In the rows, 128 means zero.
Known rows, with every step that occurs:
mavu > rukop > nepod > kivog: [169 161 103 142 113 104 122 150 122 136 154 163 151 118 133 151 110 124
  98 117 138  84 141 106 108 136 185]
nepod > pokote > migeka: [170 117 126 106 124 138 122 157  92 114  84 163 143 154 117 159 125 128
  92 113 144 143 158 108 152 119 185]
rukop > mavu > kivog > rukuz > kemo: [182 140 170 151 175 156 100 144 160 172 131 157 142 158 134 139  94 155
 112  60 131 140 127  98  80  93 154]
kivog > mavu > rukop > nepod > rukuz > kemo: [173 138 120 143  70 103 109 155  74 148 120 162 155 130 148 170 123 127
 148 125 154  86 153 112  90 136 142]
kemo > rukuz > kivog > nepod: [144 144 121  92 113 139 110 109  92 134 103 147 158 126 128 151 122 146
 110 106  92 125 164 116  98 107 173]
pokote > nepod > kivog > mavu: [167 133 109 146 115 145 116 122 148 158 122 147 146 126 109 210 139 132
  99 125 113 139 133 100 100 144 181]
rukuz > kivog > mavu: [166 123 131  91 106 100 101 114 112 131  89 141 135 153 119 189 118 140
 109 139 135 148 147 105 130 123 125]
kemo > rukuz: [150 150 121 119 122 127 125 123 142 124 113 150 143 137 127 129 109 137
 125 120 105 115 159 118  97 102 156]
pokote > nepod > mavu > rukop: [166 149 132 156  53 189 121 161  76 129  88 129 145 120 127 179 148 107
 101  86 109 124 159 131  46 143 135]
rukuz > nepod: [156 167 120 144 139 158 128 144 132 121  93 138 153 126 116 110 137 130
  87 111 104 106 134 116 131 115 126]
kivog > mavu: [170 129 120 110 136 129 116 111 138 129 116 150 127 139 120 167 114 142
 110 122 134 139 149 103 138 124 115]
kivog > mavu > rukop > nepod > pokote > migeka: [186 106 112  93  79 119 111 159  89 129  86 177 145 146 152 196 111 144
  79 108 167 127 168 101 168 143 148]
rukuz > kivog > mavu > rukop > nepod > pokote: [185 124 108  86  57  98 104 143  85 135  89 161 146 143 145 212 113 149
  98 137 167 127 165 106 146 142 139]
kemo > rukuz > kivog: [149 141 131 102  96 107 109 120 109 118  90 146 148 148 126 153 108 136
 117 134 108 120 155 116  80 103 166]
pokote > nepod: [152 150 121 155  99 159 120 138 117 130  93 150 148 129 120 162 142 131
  98 113 110 134 147 109  98 128 134]
kivog > mavu > rukop > nepod > rukuz: [170 135 108 124  61  91 110 145  84 140 113 157 149 134 141 186 102 129
 126 133 159 101 163 112 120 143 125]
rukuz > kivog: [155 140 131 112 110 108 108 128  94 114  94 145 144 149 117 151 121 128
 104 132 129 131 146 111 116 114 145]
nepod > mavu > kivog > rukuz > kemo: [173 142 165 146 151 182 111 155 127 157 133 160 128 141 127 170 103 135
 131  69 123 136 125 106 102 100 135]
mavu > rukop > nepod > kivog > rukuz > kemo: [182 159 117 162  92 133 109 157 111 172 162 170 152 119 152 171 118 152
  99  95 155 113 128 101  85 123 198]
rukuz > nepod > pokote > migeka: [168 136 120 119 123 162 128 171  99 116  63 150 160 143 115 137 148 132
  76 108 117 122 144 112 161 119 171]
kemo > rukuz > nepod > pokote: [159 163 103 122 115 166 137 149 141 125  89 146 159 124 121 129 135 145
 110 125  94 102 154 126 126 103 186]
rukop > nepod > mavu > kivog > rukuz: [161 147 134 134 145 135 110 150 135 141 128 186 128 141 131 188  66 141
 100  72 144 128 131  97 170 117 103]
rukop > nepod: [148 161 109 130 132 105 122 138 131 107 125 180 144 134 131 141 101 136
 101 113 146 113 146 101 160 124 111]
pokote > nepod > rukop > mavu > kivog: [162 151 161 166 153 115 106 151 182 165 108 164 153 152 120 163 115 105
 101  89  93 116 139  98  99 106 138]
mavu > kivog > nepod: [153 148 142 119 176 174 120 130 143 143 153 155 141 120 119 132 116 129
 107  79  94 115 152  96 132 110 134]
rukuz > kivog > nepod > mavu: [152 143 128 100 139 162 115 132  53 119 108 138 147 123 107 170 131 114
 108  85 112 139 151 119 117 127 139]
pokote > nepod > rukuz > kivog > mavu: [155 119 124 132  51 107  98 131  52 148  50 137 154 153 114 232 139 131
 129 153 129 143 151 111  80 140 148]
kivog > nepod > pokote: [164 149 102 113 141 186 134 132 109 137 135 155 147 114 115 150 134 136
 113  93 121 138 167 110 155 125 174]
kemo > rukuz > kivog > mavu > rukop: [173 121 137  83  58 114  96 114 103 139  84 128 145 146 146 184 116 144
 115 137 114 124 170 122  58 116 156]
kivog > nepod: [152 152 113 124 154 172 124 119 111 130 140 150 149 111 118 133 132 133
 105  89 108 131 158 107 135 121 139]
nepod > rukop > mavu > kivog > rukuz > kemo: [179 151 178 164 179 114  97 148 182 187 139 173 143 160 135 151  96 132
 125  72 122 133 125  93 102  79 156]

Rows:
[185 136  99 103  82 124 119 146 123 138 120 164 139 130 145 190 110 147
 102 122 160 120 170 107 160 142 134]  kivog > mavu > rukop > nepod > pokote
[173 148 116 144 135 136 115 124 143 164 150 155 136 131 113 176 107 156
  98 109 137 142 128 101 116 113 203]  nepod > kivog > rukuz
[164 159 121 150 114 166 117 139 134 147 100 139 148 127 131 143 124 166
  69  96 122 139 129 112 141 108 128]  kivog > rukuz > nepod
[176 120 144 125 133 179 109 174 121 159  72 159 149 154 129 170 116 165
  66  85 121 136 134  95 172 101 169]  mavu > kivog > rukuz > nepod > pokote > migeka
[152 157 134 127 158 124 123 160 137 115 133 184 132 135 122 160  79 113
 116  86 126  97 136 103 157 126  95]  rukop > nepod > mavu > kivog
[169 135 110 117 150 117 119 117 158 147 147 146 134 132 106 183 115 132
 114 127 129 128 133 100 125 131 179]  nepod > kivog > mavu
[187 134 120 120 107 131 113 126 139 155 147 129 137 120 122 180 125 132
 109 126 129 116 147 109  78 135 187]  nepod > kivog > mavu > rukop
[165 147 155 146 195 161 111 155 103 160 133 148 169 136 111 122 118 115
 158  69 105  96 143 107  64 110 188]  rukop > mavu > kivog > nepod > rukuz > kemo
[158 150 134 155 122 127 123 151  79 134 109 152 155 137 113 139 137 107
 170 129 132 102 143 117  78 114 179]  nepod > rukuz > kemo
[174 138 112 114  86 111 109 134 121 130 126 163 141 127 151 172 106 138
  91 113 154 113 160 105 133 139  98]  kivog > mavu > rukop > nepod
[165 171 160 154 195 109 113 158 198 154 114 151 159 146 114 109 113 104
  97  87  85  90 127 104 131  92 125]  rukuz > nepod > rukop > mavu > kivog
[171 115 130 131   4 122  93 143  36 158  49 122 156 145 130 229 150 129
 123 150 129 134 163 121  39 146 161]  pokote > nepod > rukuz > kivog > mavu > rukop
[169 138 154 134 143 170 113 147 133 149 133 157 119 142 120 184  83 139
 111  73 123 144 136 105 132 107 127]  nepod > mavu > kivog > rukuz
[176 149 126 160 141 149 114 135 132 168 158 158 143 126 121 165 127 148
 119 102 138 140 117 101  83 109 216]  nepod > kivog > rukuz > kemo
[152 172 102 138 143 141 130 139 155 139 121 136 162 116 109 121 129 135
 104 126  82  82 127 119  90 111 215]  kemo > rukuz > nepod > kivog
[172 141 162 151 142 168 106 143 148 167 135 163 134 146 140 151 111 151
 123  85 122 137 126  95 100  91 146]  mavu > kivog > rukuz > kemo
[172 130 120  95  64  87  96 132  89 132  94 155 146 143 151 193 111 145
  89 129 153 120 156 105 123 138 105]  rukuz > kivog > mavu > rukop > nepod
[157 124 129  81  93  97 102  99 123 129  82 146 141 153 127 185 104 155
 124 139 116 140 157 111 103 111 150]  kemo > rukuz > kivog > mavu
[154 150 120 119 149 188 131 136  93 122 138 143 142 110 106 147 130 113
 116  71 105 131 155 120 130 128 130]  kivog > nepod > mavu
[164 113 138 100 164 182 118 154  99 143 113 170 149 138 120 158 121 131
  92  76 109 132 160  93 156 115 179]  mavu > kivog > nepod > pokote > migeka
[153 138 104  86 105 154 120 122  93 136 100 151 156 127 123 168 127 149
 121 115 102 132 175 118 115 111 204]  kemo > rukuz > kivog > nepod > pokote
[176 167 136 160 150 119 108 145 170 171 105 147 155 141 125 140 112 143
  73  81 117 138 130 111 140  93 137]  kivog > rukuz > nepod > rukop > mavu
[189 148 135 137 171 182 110 161 169 172  95 144 149 152 119 146 103 168
  80  74 122 137 133 105 138 102 160]  rukop > mavu > kivog > rukuz > nepod > pokote
[176 126 119 128 103 177 114 163  95 146  62 153 154 147 128 167 133 167
  55  94 139 161 140 106 171 110 177]  kivog > rukuz > nepod > pokote > migeka
[185 148 112 133 106 152 117 142 140 155 130 115 153 114 121 157 143 132
  80 121 105  98 133 115  89 136 171]  rukuz > nepod > kivog > mavu > rukop
[148 159 118 157 120  95 124 159  79 125 118 181 160 135 125 138 115 114
 160 126 144  86 139 109 121 123 161]  rukop > nepod > rukuz > kemo
[150 112 119  71 103 147 111 140  57 128  69 157 166 142 127 174 128 145
  99 103 106 145 173 111 126 110 217]  kemo > rukuz > kivog > nepod > pokote > migeka
[147 149 111 132 131 149 125 128  67 134 131 144 158 117 107 145 129 125
 138 107 114 117 163 115 120 123 174]  kivog > nepod > rukuz
[172 142 156 127 194 132 112 141 170 134 123 151 140 158 113 114  87 125
 107  83 115 112 142 101 102 105 139]  rukop > mavu > kivog
[152 150 138 104 144  90 104 117 138 153 111 148 168 141 124 149 109 124
 113  92  91 120 160 114  97  95 181]  kemo > rukuz > kivog > nepod > rukop > mavu
[157 143 131  93  73 172 110 138  46 131 109 122 155 116 135 169 128 121
 119  86  91 112 174 137  42 119 167]  kemo > rukuz > kivog > nepod > mavu > rukop
[176 150 152 149 175 170 103 146 169 162 102 139 151 150 126 126  94 163
  68  64 114 134 124 103 119  96 131]  rukop > mavu > kivog > rukuz > nepod
[181 132 128 114  92 144 112 125 122 140 117 130 131 131 137 164 126 138
 106 117 133 127 162 114 102 128 119]  kivog > mavu > rukop
[163 147  91 118 156  82 118 123 160 138 153 177 139 130 118 185  95 136
 104 127 147 119 130  91 166 144 157]  rukop > nepod > kivog > mavu
[172 146 139 153 116 158 112 134 116 155 128 159 138 139 136 152 123 156
 114  93 142 150 133 108 103 100 152]  kivog > rukuz > kemo
[163 166 128 130  79 179 127 161  99 120  94 115 156 111 132 126 136 115
 107  93  80  83 157 144  62 114 146]  kemo > rukuz > nepod > mavu > rukop
[164 144 146 122 210 167 112 132 157 145 142 149 151 137 113 117 101 129
 100  56  97 119 152 100 112 111 143]  rukop > mavu > kivog > nepod
[163 152 148 150 148 155 110 162 127 150 130 190 133 138 142 179  86 141
 125  63 141 125 121  99 141 111 119]  rukop > nepod > mavu > kivog > rukuz > kemo
[167 158 124 159  70 111 117 174  57 136 117 168 163 127 144 140 127 112
 151 118 145  70 154 119  67 128 163]  mavu > rukop > nepod > rukuz > kemo
